Each row comes from the steps of one walk. Every step used is in the known rows, and no mark comes twice. Write the walk behind each row, first mark first.
(in the rows, 128 means zero)
Known rows:
palo/vigef: [133 186 134 180  74 111 138 143 145 141 125 126 152 122 114 140  82  98
 148 133 156 142 172 135 107 116 134 116 120 134 100 145 137 142 179 124
 113 129 160 115 103 159 140 150]
vopom/sebel/gitegif/pufel: [143 208 153 137 104 129 163 186 140 104 114 117 137 116  80 134 143 115
 132 137  85 152 126  72 115 171 142 132 134  44 102 171 154 123 144 146
 123 102 111 136 103 131 161 133]
vigef/gitegif: [144 158 150 167  81 144 123 112 140  98 118  70 147 141  99 171 127 116
 141 110  76  97 122  94 107 153 123 118 140 141 110 188 154 123 177 115
 105 129 154 152 115 128  98 130]
gerok/bozi/palo/gitegif: [117 185 154 169 129 105 143 157 114  78 139 107 137 145  64 133 129 126
 112 126 130  99 114 120  82 174 120 121  96 147 133 146 106  96 133 113
 117 116 114 154 106 154 153 128]
bozi/palo/gitegif/vopom/pufel/gerok/vuvidod: [139 152 111 151 114 144 131 166 118 134  86 121 103 128 108 129 140 148
 144 157 125  96 123 150 105 157 118 137 106 148 120 163 112 115 132  99
 113 115 134 124 149 128 166 166]
bire/gitegif/zipo/pufel/gerok: [132 108  67 120  40 113 124 208 160 159 113 169 135 141 129 128 118  93
 128 134 187 159 187  89  97 104 112 131 133  80 100 191 115 103 107 139
 131 111 136 158 103 151 139 116]
bozi/palo/gitegif/pufel/gerok: [146 152 122 125  88 134 135 173 127 120  97 105 132 170  94 154 133 146
 138 172 136 110 141 120 117 143 126 118 140 129 125 165  98  87 128 129
 112 125 122 164 124 165 155 176]
zipo/bire: [128 174 119 159  66 101 129 148 154 122 133 108 138 168 120 112 113  53
 128 152 143 153 115  78 111 151 118 127 144 131 118 129 157 103 191 122
 120 124 145 109  76 124 105 151]
rutibin/vigef/gitegif/pufel/gerok/vuvidod: [182 176 132 151  44 152 103 173 172 108  70 102 153 178 139 149  96 165
 170 132 105  91 131 100 112 116 147 162 168 126 107 144  87 126 207 134
 140 164 152 141 142 145 124 159]
vuvidod/gitegif/vopom: [129 148  80 160  42 140 108 148 151 138 136 143  77 112  61 126 131  80
 134 139 127 106 114  99 130 142 132 103 102 107 108 153 144 127 217 105
  83 103 188 140 113 121  95 137]
bozi/palo/vigef/gitegif/pufel: [135 158 156 167 107 156 153 120 111 100  96  84 164 155 115 142  74 124
 134 125 130 112 162 162 134 129 136 126 137 170 100 149 104 110 167 135
  93 165 159 145 108 168 140 160]
pufel/gerok: [149 170 115 149  86 106 114 162 144 153 114 155 137 159 108 144 112 125
 155 155 139 124 164 111  88 142 112  99 140 120 124 174 117 115 128 129
 119  99 134 119 142 132 129 153]
zipo/pufel/gerok: [132 147  76 146  89 102 106 192 150 156 112 166 144 193 147 163 118 107
 157 154 142 124 170 114  80 119  95 124 163 130 113 184 122 113 127 145
 118 116 131 108 135 125 106 143]
rutibin/vigef/gitegif: [144 186 153 165  44 152 114 123 182  98 101  72 140 153 117 148  96 113
 149 107  83 102 101  77 115 131 137 148 149 138 101 143 122 128 225 125
 137 155 171 151 122 123 108 144]
vopom/vigef: [138 193 142 203  87 111 125 122 153 131 135 133 149 134 102 148  83  97
 162 105 144 150 134 125 115 119 146  95 123 146 102 142 144 135 156 102
 116 122 174 146 105 148 130 131]
vopom/pufel/gerok/bozi/palo: [153 168 124 152 127 110 119 205 143 146 105 154 120 145 106 121 120 161
 136 127 133  72 142 151  82 178 129 123 136 148 121 159  91  95 122 129
  95 116  99  80 111 133 159 176]
bire/gitegif/pufel/gerok/bozi/palo: [150 143 119 126  81 114 126 214 131 118 117 157 148 126  96 129 116 149
 120 146 174 145 195 125  95 123 138 107 116  97 119 166  89  88 110 139
 116 114 134 173  96 191 147 140]
pufel/gerok/bozi: [140 181 126 156 111  88 121 184 129 126 123 172 151 164  89 135 118 143
 138 138 147 113 161 120  62 153 117 110 118 125 133 163 100 108 112 125
 124  98 111 113 136 143 145 128]
sebel/gitegif/vopom/pufel/gerok/bozi/palo: [127 171 109 131 133 143 163 186 119 128  93 167 101 119  77 109 148 142
 110 112  95 111 117 139 117 184 139 139  72 119 113 174 141 118 140 132
 129 104 121 104 117  81 167 120]
zipo/pufel/gerok/bozi: [124 155  92 153 107  88 111 206 139 135 118 179 154 194 129 155 122 121
 144 138 148 113 171 121  60 127  95 135 147 137 121 176 109 107 113 143
 122 115 112 104 133 133 119 123]
masi/vigef/gitegif/zipo/bire: [117 169 122 134  68 141 126 129 143 127 115  91 153 163 107 134  91  80
 156 117 124 131 101  74 132 111 116 180 139 150 118 141 118 147 195  92
 128 144 155 157 104  83 109 110]
bire/gitegif: [135 157 120 155  54 111 119 164 161 129 143 124 125  78 100 138 120  85
 127 136 146 162 160  93 100 129 129  93 105  92 109 171 149 118 151 115
 116  97 166 176  85 159 115 133]
masi/gitegif/zipo/pufel/gerok/vuvidod: [133 104  80 132  92 169 114 175 150 144  92 135 110 195 144 129 127 128
 148 129 134  84 174 101 103 138 113 141 181 123  92 173  86 127 142 107
 104 159 127 131 129  98 104 124]
rutibin/vigef/gitegif/vopom: [134 177 151 159  48 164 122 110 172 103  92  94 137 144 101 130 110 119
 139 100  73 109 100  87 122 126 135 167 119 142  95 143 130 136 231 116
 136 153 187 141 138 110 117 128]
rutibin/vigef/gitegif/zipo/pufel/gerok/vuvidod: [155 151 104 148  49 148 112 170 175 121  66 114 150 197 157 137  89 131
 164 116 125  91 128  90 104 112 122 185 172 131  98 159  81 127 188 132
 151 166 144 131 150 120 132 132]
vuvidod/gitegif: [145 162  80 167  39 125 101 161 165 131 147 113  80 118  81 145 113  74
 144 146 139  95 116  86 120 148 131  79 139 104 116 153 136 113 209 113
  81 107 168 151  94 136  84 158]
rutibin/vigef/gitegif/vopom/palo: [128 182 175 156  54 165 125  82 162  98  93  90 142 143 109 124  92 113
 132 101  87 111 102  95 121 115 130 172 122 162 102 133 131 133 219 110
 127 160 195 140 149 108 126 130]
vopom/zipo/pufel/gerok/bozi: [145 154  91 140 107  88 110 205 166 153 118 139 143 166 140 149 137 136
 137 133 124  89 154 117  80 138  84 162 157 117 138 163 118 107 120 113
 107 120 100  93  96 119 139 148]
vopom/pufel/gerok: [165 161 106 144  85 114 104 203 171 177 100 148 111 135 121 141 131 149
 155 139 123  83 145 126  93 159 130 118 154 126 112 172 120 109 141 126
  98 107 115  78 114 124 139 190]
vuvidod/gitegif/vopom/bozi/palo: [120 142 116 148  57 157 114 115 137 135 132 125  75 104  75 112 100  93
 124 130 139  80 111 124 140 143 117 113 108 133 112 128 129 112 202 100
  68 121 189 128 124 113 112 165]
pufel/gerok/bozi/palo: [129 179 141 160 134 102 132 168 113 114 118 161 150 171  90 121 100 137
 129 139 150 107 158 142  74 164 111 107 119 146 133 151  80  96 105 128
 117 108 114 119 139 147 154 137]
vigef/masi/gitegif/pufel/gerok/bozi/palo: [118 146 152 129 136 189 134 172 150  97  83 112 127 153  90 114 105 168
 141 125 120 115 164 139 100 128 130 100 149 175 128 170  91 124 173 112
 125 178 169 151 121 113  98 140]
gerok/vuvidod/gitegif/zipo/pufel: [162 140  49 180  56 119  97 201 155 143 117 146  94 150 134 128 100  85
 168 157 171  80 125 108 117 130 119 125 157  97 109 155  98 128 192 117
  97 131 148 129 114 129 110 143]
sebel/gitegif/vopom/palo/bozi: [116 185 157 144 104 148 155  87 117 117 118 140 107 110  91 121 121  94
 100 120  89 125 100 124 140 146 122 137  80 122 106 157 171 127 160 113
 126 116 173 133 123  60 151 119]
vigef/gitegif/sebel: [124 158 157 168  93 138 131 103 139 121 117  91 131 106 104 149 153 103
 131 106  60 129 115  89 108 171 127 115 133 135  92 206 157 139 157 109
 107 120 163 162 132 110  94 104]
vopom/vigef/gitegif/pufel: [158 164 146 183  82 142 126 129 143 104 108 101 171 156 104 174 102 145
 165  91 115 130 142 123 127 108 161 116 146 150  96 166 142 127 161 115
 111 149 169 167 105 165 120 128]

Write each row's walk:
[162 154  91 156  74 128  95 169 131 154 103 166  98 123 127 133  97 137
 169 161 164  87 155 138  92 132 109 114 131 114 127 150 106 135 151  98
 106 104 156 100 169 123 127 165]
pufel/gerok/vuvidod/gitegif/vopom/bozi
[165 143  50 153  53 114 108 203 141 151  96 159 109 171 141 115  95 101
 166 175 194 110 149 107  97 137 119 117 159 101 126 153  96 114 154 115
 121 110 126 111 136 137 128 154]
pufel/gerok/vuvidod/gitegif/zipo/bire
[125 137 129 147 127 199 117 165 164 136  67 126  91 101 118 107 124 160
 164 121 103 111 149 143  97 128 125 117 131 169 116 185 131 167 193  82
 133 158 194 110 146  70  91 139]
vigef/masi/gitegif/vopom/pufel/gerok/vuvidod
[108 156 151 155 108 186 125 132 176 110 105  83 107 113 100 125 109 119
 148 119  98 130 136 103 105 131 122  89 145 164 119 178 144 152 209  94
 128 163 198 154 113  84  68 134]
vigef/masi/gitegif
[127 152  82 182  46 142 112 136 149 138 133 148  89 107  66 128 109  82
 148 118 144 126 120 115 133 121 147  96 100 122 100 143 151 139 206  94
  89 110 201 149 115 136 106 127]
vuvidod/gitegif/vopom/vigef
[128 150 132 147 123 123 156 160 102 109  92 146 171 184 100 122  85 149
 128 114 165 106 181 150  81 144 119 134 120 150 120 166  72 102  97 131
 123 131 108 120 143 158 176 120]
pufel/gerok/bozi/palo/vigef/gitegif/zipo
[107 183 155 181 133 113 152 141 106  83 130 129 145 134  54 126 123 132
 116 104 136 121 116 143  89 153 133 132  69 161 119 136 115 113 126  96
 122 120 137 154 119 154 167 105]
gerok/bozi/palo/gitegif/vopom/vigef
[110 166 182 145 107 147 132  82 122 136 122 138 125 120  86 104 100 119
 114 119 116  99 121 145 136 146 102 146  96 159 108 122 125 117 164 103
  87 134 183 101 137  97 150 161]
gitegif/vopom/bozi/palo
[131 178 153 155 119 108 138 184 120  80 131 115 147 161  58 133 134 150
 115 134 133  95 126 124  92 165 133 128 107 138 130 143  93  88 135 122
 114 129 108 155  96 169 156 139]
gerok/bozi/palo/gitegif/pufel
[120 182 139 143  93 148 113 110 143 138 117  91 142 110  91 147 117 114
 157 109  71 113 101 106 132 111 109 187 107 152 126 149 138 172 198  68
 112 132 179 153 119  67 111 112]
masi/vigef/gitegif/vopom/zipo
[102 132 131 129  87 189 144 143 178 115  91  90 111 150 107  91 105  98
 134 116 131 142 131  85 120 126 120 120 155 155 114 167 132 134 208  99
 138 179 180 141  97  79  85 128]
vigef/masi/gitegif/zipo/bire
[127 188 160 148  76 116 133 102 140 119 133  88 129 123 102 158 115 103
 130 149 142 125 118  87  95 125 108 118 125 147 130 157 158 108 136  96
 102 115 151 155 128 139 143 151]
vopom/palo/gitegif
[112 159 158 174 117 161 159  87 104 104  99  93 151 133 105 125  79 104
 127 113 119 122 151 169 129 133 125 131 103 180  97 151 121 129 170 116
 100 151 176 136 127 143 144 135]
bozi/palo/vigef/gitegif/vopom
[142 186 140 140  81 143 105 144 143 124 117  94 160 146  96 169 101 130
 171 127  94 112 118  96 131 103 132 159 144 146 121 151 109 153 201 104
 112 144 166 174 113 105  96 131]
masi/vigef/gitegif/pufel
[133 131  52 147  48 132 101 171 168 155 129 133  74 117  92 131 145  86
 131 136 117  90 119 102 131 132 109 137 125 105 116 153 150 123 207  98
  78 117 171 122  96 107 100 144]
vuvidod/gitegif/vopom/zipo/pufel
[156 162 145 176  99 130 129 150 127  97 102 127 182 170  96 170 102 168
 161  86 130 126 161 136  98 114 157 120 138 151 108 170 120 122 127 115
 122 141 143 155 121 174 138 114]
vopom/vigef/gitegif/pufel/gerok/bozi
[159 206 137 141 117 128 154 210 129 113  94 135 136 122 109 137 132 136
 152 154 104 144 143  91  97 165 139 135 140  41 110 176 136 132 124 144
 133  96 100 125 133 137 171 135]
vopom/sebel/gitegif/pufel/gerok/vuvidod
[ 99 170 160 192 114 173 136 111 169 128 106 116 120  89 108 123  93 105
 161  86 120 180 136 127 112 116 148  80 131 174  96 172 153 173 171  77
 136 154 217 170 124 102  90 104]
vopom/vigef/masi/gitegif/sebel
[108 153 139 170 134 120 160 154 105  84 112 126 172 181 100 120  83 119
 113  93 154  99 156 156  93 139 120 155 118 169 105 149  82 106 134 135
 112 158 122 125 106 153 160 106]
gerok/bozi/palo/vigef/gitegif/zipo/pufel
[109 161 144 153 147 151 147 163 117 106  93 138 143 150 105 116  78 152
 136 122 158 122 188 164  68 136 119 102 122 176 128 161  83 126 122 113
 133 145 142 125 143 135 138 128]
pufel/gerok/bozi/palo/vigef/masi/gitegif
[127 133  90 138  68 108 127 179 164 155 117 160 144 205 115 123 119  90
 135 130 152 110 140  88 124 125 106 155 159 110  94 170 104 101 153 144
 109 141 129 119 102 117 136 130]
gitegif/zipo/pufel
[107 194 152 162  94 138 114 108 137 138 126 103 137  98 100 153 112  88
 160 116  79 141  99  91 117 130 121 147 123 151 108 168 129 177 182  84
 118 122 180 178 133  76  88  97]
masi/vigef/gitegif/sebel
[113 164 139 166 104 144 149 113 117 111 112 106 126 127  79 134 121 109
 131 129 126 138 114 134 125 140 126 122  90 159 111 151 136 117 142  94
 117 121 165 167 128 140 157 136]
bozi/palo/gitegif/vopom/vigef
[ 99 147 160 151 106 189 140  71 127 121 111 114 111 119 103 117 110 113
 116 107 111 122 166 129 118 125 127 130 112 168  91 138 140 150 177  76
  80 153 190 132 131 101 112 121]
masi/gitegif/vopom/palo/vigef
[130 161  86 123  62 128 173 177 149 125 110 132 120 171 103 107 129  69
 110 129 135 154 101  59 141 164 133 143 120  83 109 163 156 101 168 143
 150 122 117 131  72  88 146 116]
sebel/gitegif/zipo/bire
[103 144 190 134 107 187 152  95 140 128  96  86 126 124 126 104  40 128
 128 104 164  94 155 154 134 121 109 133 149 179 106 126  94 124 163 101
  97 186 178 113 120 111 146 180]
vopom/bozi/palo/vigef/masi/gitegif/zipo
[135 133  86 140 100 128 137 181 122 130  89 123 128 185 132 138 118 121
 146 162 162 103 135 124 105 139 101 143 144 133 119 171  86  97 109 123
 125 130 112 152 141 140 163 150]
bozi/palo/gitegif/zipo/pufel/gerok/vuvidod
[141 141  97 124  50  97 130 222 143 114 121 148 150 154 119 109 123 103
 115 154 186 179 170  88  86 127 138 130 131  97 122 140 129  88 143 136
 138 116 122 139  67 176 127 138]
zipo/bire/gitegif/pufel/gerok/bozi
[116 182 157 155  64 189 116 138 209 109  88  82 110 128 115 111  82 115
 154 113 103 127 112  85 112 115 137 126 154 155 109 136 113 150 252 106
 155 180 208 153 121  89  85 148]
rutibin/vigef/masi/gitegif
[161 145  79 140  63 130 108 212 137 120 118 147 105 167  74 131 110 137
 137 158 165  81 152 122 116 142 143  93 150 111 125 146  78  83 169 137
  80 123 134 147 107 172 114 165]
vuvidod/gitegif/pufel/gerok/bozi/palo
[119 185 151 183 112 133 149 115 121 120 117 109 145 138 113 119  60  88
 133 138 154 129 155 163 126 137 125 108 119 165 103 131 106 118 166 125
  98 143 163 131 105 155 149 163]
bozi/palo/vigef
[188 167  76 183  57 121  85 208 151 129 121 133 100 133 112 140 108 120
 174 174 150  79 128 118 123 136 146 104 155  97 118 142 102 126 210 115
  89 129 159 140 109 154  98 168]
gerok/vuvidod/gitegif/pufel
[126 158 127 151 125 132 140 171 121 152  90 180 125 129  87 100 122 157
 128 115 135 104 162 178  98 145 133 152  86 158 101 148 108 124 142 118
 103 122 138  66 133 125 178 148]
gitegif/vopom/pufel/gerok/bozi/palo/vigef
[154 157 139 171 119 152 144 142 100 108  77 103 166 161 143 143  66 144
 155 142 149 108 178 182 117 123 133 128 143 169 109 153  82 121 148 131
 105 159 148 134 138 170 151 162]
bozi/palo/vigef/gitegif/pufel/gerok/vuvidod
[141 146 140 145  89 154 130 104 142 114 104  80 138 125  94 145 158 135
 126  97  52  90 114 108 124 147 111 165 111 136 117 179 164 132 178  90
  98 130 161 128 113 103 121 122]
vigef/gitegif/vopom/zipo
[126 208 156 166  58 150 119 152 209 119  95 105 131 130 108 108  70 104
 159 125 122 145 101  91 114 105 130 130 138 152 118 133 117 140 249 125
 162 164 205 139 124 105 108 155]
rutibin/vigef/masi
[124 148 145 127 118 179 124 187 164 105  88 121 128 148  89 125 117 176
 147 122 118 118 170 119  90 122 132 102 151 156 127 179 107 135 180 111
 134 169 167 144 121 111  88 133]
vigef/masi/gitegif/pufel/gerok/bozi
[192 168 109 144  84 108 100 218 142 148  94 169 153 181 124 146 118 174
 173 176 150 104 176 128 108 124 135 121 164 103 119 159  81 113 151 143
 112 129 125 116 133 162 137 172]
gitegif/pufel/gerok/vuvidod
[105 152 122 142  57 120 150 156 140 111 125 123 131  97 109  89 130  47
 108 139 148 208 141  73  98 137 121 144 102  88 103 137 180 118 162 113
 134  99 157 130  83 144 134 117]
zipo/bire/gitegif/vopom/sebel
[129 179 133 164 133 102 143 168 107 120 110 160 159 165 101 122  79 136
 135 135 171 121 184 161  71 145 118 111 112 152 126 147  80 108 104 129
 121 117 118 111 140 161 166 137]
pufel/gerok/bozi/palo/vigef
[138 124  40 135  48 132  99 183 163 163 115 149  79 127 100 134 144 104
 138 144 130  90 135 110 118 126 106 133 130 103 121 161 140 123 181 102
  87 108 160 116 113 109 108 146]
vuvidod/gitegif/vopom/zipo/pufel/gerok
[126 116  78 130  42 113 126 197 167 148 126 152 133 131 120 126 121  79
 123 125 175 157 169  83 109 109 117 135 129  79  93 182 124 104 133 136
 123 117 146 166  83 148 130 115]
bire/gitegif/zipo/pufel
[108 137  86 138 119 107 128 194 115 124 102 172 143 188 113 149 141 134
 133 142 142 118 160 134  65 130  92 152 117 147 121 179 112 108 101 130
 128 113 117 119 150 131 141 116]
zipo/pufel/gerok/bozi/palo/gitegif/vopom
[172 164  68 173  75 113  93 194 140 147 108 153 104 138 131 144  99 119
 178 175 166  96 152 123  86 139 121  89 147 108 129 166 102 129 153 110
 110  99 141 124 152 141 113 158]
pufel/gerok/vuvidod/gitegif
[135 144  61 113  80 127 155 204 147 149  98 168 124 182 119 137 133 103
 129 131 134 131 136  83 122 145 117 142 132  83 106 199 132 108 128 158
 147 117 109 130 110  86 148 110]
sebel/gitegif/zipo/pufel/gerok
[117 168 159 172  93 155 162 109 115 105  98  99 163 103 101 141 106 115
 143  99 103 148 167 131 100 120 133 153 103 131  86 172 162 162 164 111
 117 130 165 116 135 151 148 114]
palo/vigef/gitegif/vopom/sebel
